Each row was made from one small tree. The marks that hang from a mark follow it in brackets, in alphabetical order. Every link used is in the known rows. Write each row's tree.
In the rows, 128 means zero.
Known rows
zegidop{bofor subu{dugovi}}: [ 89 122 139 177 169 132  83 145 149 125  81 127 110 126 135 135 119 179
 104 110  85 112 118  98 153 136 112  75 113 168 122 105 122 177  85 126
 100 120 161  95 108 129 207 127 127 111 142  97 114 118 126 133]
sibet{bemez{bavuf} lufum}: [195 192 149 103 146 153 113 105 189 148 137 168 143 178 145 124  89 114
 130 175  84  68 164 131  68 136 111 137 140 136 150 120 150 135 120 147
 138 156 141 124  83 124 209 123 135 134 103 122 151  78 151 144]
bavuf{bemez}: [140 133 118 137 140 142 115 129 113 146 129 117 155 136 131 133 120 132
 119 131 145 154 145 143 110 131 128 140 105 145 112 126 163 151 117 146
 125 119 152 125 121 112  90 131 141 103 140 125 112 144 154 129]
lufum{sibet}: [132 125 124 128 140 109 121 132 130 118 125 160 124 132 118 114 133 165
 132 145 119 172 142 135 125 100 109 115 124 131 136 123 158 140 131 150
 122 123 127 134 143 101 134 113 141 123 123 116 132 130 142 113]
bofor{lufum zegidop{subu}}: [125 130 124 165  86 146 124 140 145 150 110  87 140 163 126 140 132 110
 161 116 120 128 110 104 130 177 117 133 135 150 163 102 118 196 125 119
 112 131 119  94 130 146 131 117 126 100 195  97 115 183 107 123]
vatir{dugovi}: [ 97 128 112 133 159 131 109 131 134 103 117 119 130 143 120 102 133 157
 124 122 119 109 130 118 114 101 107 158 135 128 107 158 108 137  98 117
 130 125 142 117 130 148 130 122 132 119 134 101 119 113 129 121]
lufum{bofor duref sibet{bemez{bavuf}}}: [173 210 130 130 167 166  99 116 163 155 166 223 137 189 137  74  86 188
 114 191  74 157 181 123  71  94 141 121 121 144 132 115 224 177 122 148
 122 159 143 125 163  39 180 128 114 131 116 140 148  88 125 121]
zegidop{bofor subu}: [ 95 119 149 176 146 130 104 146 151 141 100 127 121 118 134 162 121 152
 114 123  81 121 118 110 165 172 127 101 103 144 144  87 120 178 105 118
 108 121 148  98 102 117 196 131 112 119 133 106 116 131 144 133]
duref{lufum{bofor{zegidop{subu}}}}: [163 176 131 177 107 173  83 155 159 158 152 117 110 151 134 152 120 161
 143 132  79  99 136 101 121 205 114 170 111 166 164 119 120 177 140 145
 134 103 130 105 122  94 112 121 100 117 207  94 130 124 115 160]
duref{lufum{bofor}}: [161 189 129 138 120 180  88 125 127 142 145 147 111 159 124 133 125 153
 132 132  93 102 129 139 114 150 122 172 119 152 136 143 127 128 141 134
 138 117 127 118 117  88  95 132 102 129 155 132 143 110 122 151]
zegidop{bofor subu{dugovi{vatir}}}: [ 91 115 137 182 167 124  79 156 168 125 105 111 110 113 139 140 103 171
  97 115  88 117 140  95 118 170  99 110 122 155 118 116 101 197  92 144
  86 129 174 108 124 132 195 127 118  89 170  67 117 105 140 132]
dugovi{subu vatir}: [126 111 133 141 132 131 116 122 145 158 150  94 138 111 132 155 135 117
 139 111 130 133 148 115  81 169 122 180 143 115 114 137  92 175 123 138
  88 133 125 149 190 136 129 131 113  95 167 104 117 132 164  99]
bemez{bavuf sibet}: [153 131 144 136 120 124 150 136 167 164 151 158 119 142 127 105  96 115
 137 130 121  99 118  61  99 136 122 122 159 128 140 104 160 130 140 106
 159 117 151 110 119 140 170 155 161 138 120 135 135  79 153 139]
lufum{bofor{zegidop{subu}} duref sibet}: [146 161 107 172 133 150 104 150 147 150 165 175 123 159 122  92 111 189
 121 161  91 203 162  99 106 136 122 117  99 166 146 101 189 228 134 164
 108 123 137 111 173  48 126 113 104 105 200 112 135 143 112 143]
subu{dugovi}: [125 130 120 127 148 131 109 120 125 112 108 125 116 130 133  97 121 153
 122 115 137 113 133 117 119 100 116 107 135 154 107 145 128 121 108 134
 119 122 144 124 134 139 140 122 145 119 133 115 127 116 105 123]
zegidop{bofor{lufum{duref sibet}}}: [116 154 134 149 118 149  99 111 108 132  90 173 146 190 108  83 122 156
 117 153  99 205 138 139 136  91 129  87 120 162 133 102 172 212  99 118
  70 169 141  92 128  91 148 114 129  94 168 140 133 182 121 129]
sibet{bemez{bavuf} lufum{bofor duref}}: [208 240 136 105 153 195  96 100 178 161 167 208 145 211 137  81  75 134
 108 192  60 101 187 122  52 122 134 139 126 151 132 123 185 173 114 150
 133 167 153 116 110  67 190 143 103 130 137 160 166  84 121 163]
bofor{lufum{duref} zegidop{subu}}: [140 145 120 170  88 153 125 125 132 151 127 105 152 176 136 111 126 118
 136 139 113 158 122 101 126 163 134 121 123 167 159  93 140 224 101 119
  92 140 125  96 139 122 131 113 119  91 228 116 135 189  95 147]
duref{lufum{bofor{zegidop}}}: [167 187 125 155  92 183  95 142 134 149 150 125 116 167 127 122 121 144
 147 131 115 109 147 121 107 169 107 172 130 161 153 148 125 160 159 155
 126 119 129 109 121 107  68 124 111 112 190 117 133 127 105 149]
duref{lufum{bofor{zegidop} sibet}}: [169 186 123 150 107 161  87 145 138 138 144 162 112 172 121 110 125 181
 146 146 105 153 162 131 103 142  91 162 125 158 156 144 158 168 160 171
 121 121 126 117 135  86  72 106 122 110 182 107 136 131 121 138]
vatir{dugovi{subu}}: [ 87 115 122 146 167 143 103 119 126 129 116 101 142 138 122 128 150 164
 142  96 118 103 128 108 104 110 121 180 134 125  95 167  89 160  96 104
 105 119 127 120 179 146 146 125 121 106 141 102 106 130 148  97]
bavuf{bemez{sibet{lufum{bofor{zegidop}}}}}: [204 179 107 123  97 182 120 142 147 166 173 143 145 211  97  87 100 121
 130 153 128 135 183 101  38 179  91 160 145 186 127 129 183 185 162 185
 139 116 169 101  93 123  76 150 154  97 191 135 113 126 139 148]
bofor{lufum{duref sibet}}: [144 147 118 126 114 138 121 104 106 127 119 166 152 180 114  81 128 144
 127 157 117 202 136 135 116  78 133 110 131 151 131 114 171 182 104 127
  96 155 124 114 151  92 120 111 139  98 175 139 144 174 118 123]
sibet{bemez{bavuf} lufum{duref}}: [211 207 143 101 147 157 116  90 175 144 153 190 150 192 155  98  81 127
 102 193  78  97 173 126  65 120 136 123 125 152 145 117 169 165  98 145
 122 171 143 125  96 100 212 122 127 122 133 136 173  85 133 163]
bavuf{bemez{sibet{lufum{bofor duref}}}}: [209 195 103 112 125 179 113 111 125 160 185 185 151 217 103  66  95 140
  91 172  99 158 184 105  42 142 129 137 126 196 106 114 202 183 119 164
 132 127 173 111 100  78 108 160 139 104 185 169 145 119 138 163]
bemez{bavuf sibet{lufum{bofor}}}: [195 184 126 117 115 169 115 125 187 171 166 191 110 182  93  86  81 106
 129 158  85  81 142  70  58 134 102 140 161 144 135 106 169 144 157 126
 176 128 167  95  93 113 168 169 148 144 135 154 141  71 153 163]

Which tree is each row?
[158 195 138 131 168 162  94 126 174 154 148 203 130 174 126 102  88 176
 143 171  80 126 170 130  77 102 118 137 129 125 134 122 199 150 145 154
 143 147 138 128 156  59 177 135 121 140  86 121 124  87 139 100] : lufum{bofor sibet{bemez{bavuf}}}
[156 167 150 128 164 120 116 119 172 144 130 191 131 156 146 116  97 166
 138 166  89 124 166 133  88 106 118 123 132 125 144 120 187 141 124 149
 132 145 130 135 144  98 194 114 147 132  84 110 139  87 155 106] : lufum{sibet{bemez{bavuf}}}
[153 148 113 141  86 139 125 119 106 134 121 150 153 195 119  70 126 137
 141 154 143 208 149 124 109 102 116 115 136 163 149 121 174 213 123 144
  82 157 123 107 155 111  92  95 137  83 204 125 137 192 103 129] : bofor{lufum{duref sibet} zegidop}
[163 184 128 129 104 150 129 102 124 129 127 156 163 226 140  80 120 159
 142 168 125 188 182 141  83 123 132 123 140 164 155 126 185 200 108 157
  67 169 112 125 155 103 132  90 130  95 181 116 142 182  88  93] : bofor{lufum{duref sibet{bemez}} zegidop}
[194 182 106 113 124 177 112 123 138 155 170 160 140 199  93 101 102 130
 120 154 102 129 166 112  43 156 113 152 139 179 111 119 182 150 142 168
 153 114 166 113  91 102 106 166 148 118 159 151 121 108 154 145] : bavuf{bemez{sibet{lufum{bofor}}}}
[136 134 121 142  81 134 118 129 121 131 105 127 143 178 112 101 130 131
 165 135 147 180 138 129 112 115  97 127 144 144 155 125 153 190 147 143
 102 149 120 110 143 137  93 102 148  92 176 109 117 184 117 104] : bofor{lufum{sibet} zegidop}
[128 181 163 145 142 156  90 117 166 153  79 181 143 202 127 115  95 159
 146 159  88 135 141 139 113 108 118 106 138 134 151 106 179 188 113 122
  98 169 149  96 115 109 209 124 137 104 100 114 115 134 148  93] : zegidop{bofor{lufum{sibet{bemez{bavuf}}}}}
[143 160 143 152 111 134 112 123 164 128 115 125 145 193 139 138 126 170
 169 150  92 144 157 138  98 166 116 133 138 155 173  98 158 187 118 161
  98 141 102 117 144 115 173  93 126 107 170  81 122 172 110  82] : bofor{lufum{sibet{bemez}} zegidop{subu}}
[148 172 110 133 147 151 103 122 120 133 156 198 125 167 108  73 117 183
 107 166  96 205 165 133 106  85 135 117 112 151 118 122 192 176 132 148
 113 133 137 125 164  43 113 128 108 121 156 148 141 129 117 133] : lufum{bofor duref sibet}
[124 147 102 173 152 145  78 158 157 132 128 147 105 149 116  95 114 208
 140 130  99 155 159  92 105 118  88 108 123 169 127 125 167 194 138 171
 120 107 151 104 164  87 137 113 130 112 175  79 111 130 103 115] : lufum{bofor{zegidop{subu{dugovi}}} sibet}
[210 199 122 116 122 175 118 112 171 173 183 209 121 195  97  55  76 118
 107 177  78 111 153  63  54 125 123 130 148 161 134 108 189 172 135 124
 157 134 166  95 102  83 168 161 142 134 166 169 162  77 138 187] : bemez{bavuf sibet{lufum{bofor duref}}}
[157 174 107 145 125 154 111 144 119 141 157 185 130 172 110  61 116 169
 118 161 121 208 176 119 102 106 116 127 114 160 132 127 193 210 152 163
 101 138 135 116 173  64  86 113 116 105 182 132 128 148 101 137] : lufum{bofor{zegidop} duref sibet}
[168 194 144 129 134 149 116  91 148 151 122 194 160 209 145  81  98 148
 137 177  93 160 158 129  83  85 140 115 135 143 144 106 203 186  95 123
 102 175 128 123 148  88 185 115 139 111 134 131 150 132 126 114] : bofor{lufum{duref sibet{bemez{bavuf}}}}
[130 110 117 172 132 122 105 164 175 133 141  86 113 115 144 124 108 143
 126 114 122 118 153  90  95 184  85 135 137 153 135 129 101 199 110 168
  98 120 154 122 154 152 142 110 131  84 205  50 121 119 117 129] : bofor{zegidop{subu{dugovi{vatir}}}}
[130 151 115 172 121 161 102 159 154 155 157 122 119 142 115 137 119 143
 140 127 102 130 136  98 116 175 113 137 115 145 148 110 140 185 154 145
 136 111 135 101 146  98 124 136  98 118 174 109 106 137 105 135] : lufum{bofor{zegidop{subu}}}
[124 122 114 168 135 124 107 152 150 127 113  95 116 128 145 121 118 159
 132 109 124 113 138  88 128 150 102 104 132 167 138 122 126 179 111 145
 116 108 141 108 137 145 157 107 137 110 175  80 119 130 100 131] : bofor{zegidop{subu{dugovi}}}
[144 163 113 174 121 165 108 151 144 156 167 141 130 160 129 103 112 153
 116 145  94 159 146  94 117 165 134 127 110 165 142 108 158 214 125 143
 117 121 142 104 156  75 124 127  95 113 205 128 130 143  94 160] : lufum{bofor{zegidop{subu}} duref}
[144 152 117 138  73 163 133 120 103 144 125 114 160 193 124  85 126 101
 137 142 150 170 133 116 113 132 132 127 139 161 142 125 149 207 120 124
  87 156 127  99 142 131  89 111 126  89 214 135 133 193  85 142] : bofor{lufum{duref} zegidop}
[116 170 155 135 135 150 102 110 137 121  80 164 150 205 125 123 123 174
 140 152  88 154 154 159 116 119 122 108 137 152 146 114 162 167 105 141
  79 170 127 116 118 111 185 113 127 104 116 114 113 161 121  78] : zegidop{bofor{lufum{sibet{bemez}}}}
[196 193 115 104 115 167 126 106 146 136 181 191 121 204  96  61 106 136
  99 171  82 134 168  89  58 136 125 129 149 175 124 113 168 158 133 143
 140 127 143 113 105  88 142 150 131 132 179 172 165  99 116 161] : bemez{sibet{lufum{bofor duref}}}
[126 186 153 135 140 155  98  98 126 123  94 183 156 220 137  95 118 182
 115 170  86 187 167 153 112 107 141 100 125 167 136 111 181 200  83 136
  59 179 128 113 125  85 185 109 119  98 143 134 138 166 110 102] : zegidop{bofor{lufum{duref sibet{bemez}}}}
[127 142 104 175 139 157  83 168 175 141 156 101 109 140 121 114 100 159
 130 117 110 126 165  87  74 176  84 148 138 160 123 135 117 210 135 170
 110 117 161 112 167 116 122 132 104  90 213  64 112 115 106 125] : lufum{bofor{zegidop{subu{dugovi{vatir}}}}}
[103 145 140 176 121 159  97 121 133 148  94 131 143 171 123 128 122 136
 106 134  80 157 105 108 153 149 141  92 112 167 141  77 133 220  77  95
  81 148 146  79 110  99 187 131 106  96 188 135 130 179 122 143] : zegidop{bofor{lufum{duref}} subu}
[199 226 138 109 146 189  92 113 184 160 154 187 135 196 125 111  82 123
 133 176  69  66 173 131  56 132 111 147 137 143 137 130 165 144 139 149
 155 158 150 111 103  96 188 149 114 135 111 140 140  76 132 142] : sibet{bemez{bavuf} lufum{bofor}}
[195 197 103 121 102 185 105 126 140 145 162 167 139 198 114  64 106 112
 107 173 107 149 179 121  74 132 112 136 128 170 138 136 163 204 143 167
 111 149 150 104 115  93  99 124 108 103 204 150 144 140  94 178] : sibet{lufum{bofor{zegidop} duref}}
[ 99 148 131 176 139 159  76 115 124 132  74 128 133 177 134 104 119 161
 109 120  84 144 111  99 144 124 132  70 117 187 121  97 140 218  57 106
  74 146 161  79 117 118 196 127 124  88 195 118 130 167  99 143] : zegidop{bofor{lufum{duref}} subu{dugovi}}
[188 195 163 134 151 135  95 112 179 146 134 188 122 163 165 136 102 184
 140 170  72  98 164 138  92 130 114 148 123 142 163 123 168 130 115 146
 131 140 120 137 116  88 184 101 142 126 111  92 161  68 164 128] : duref{lufum{sibet{bemez{bavuf}}}}
[193 151 119 106 117 137 130 116 146 147 148 145 143 180 115 105 104 120
 114 154 120 128 163 112  59 155 112 140 140 172 126 110 168 140 122 163
 141 114 159 116  73 138 129 142 171 109 157 136 137 115 166 145] : bavuf{bemez{sibet{lufum}}}
[196 155 138 116 110 131 139 119 183 156 150 173 113 166 112  98  92  96
 127 152  98  79 131  73  69 138 100 125 164 143 150 103 149 136 142 122
 161 128 152 105  80 148 187 146 171 139 132 139 154  71 170 164] : bemez{bavuf sibet{lufum}}
[183 171 123 101 113 162 123 123 159 136 164 169 111 187  87  89 115 126
 129 149  86 101 154  98  62 144 113 141 167 159 129 123 151 125 153 144
 155 122 142 110  94 112 142 160 136 141 153 157 142  94 124 143] : bemez{sibet{lufum{bofor}}}
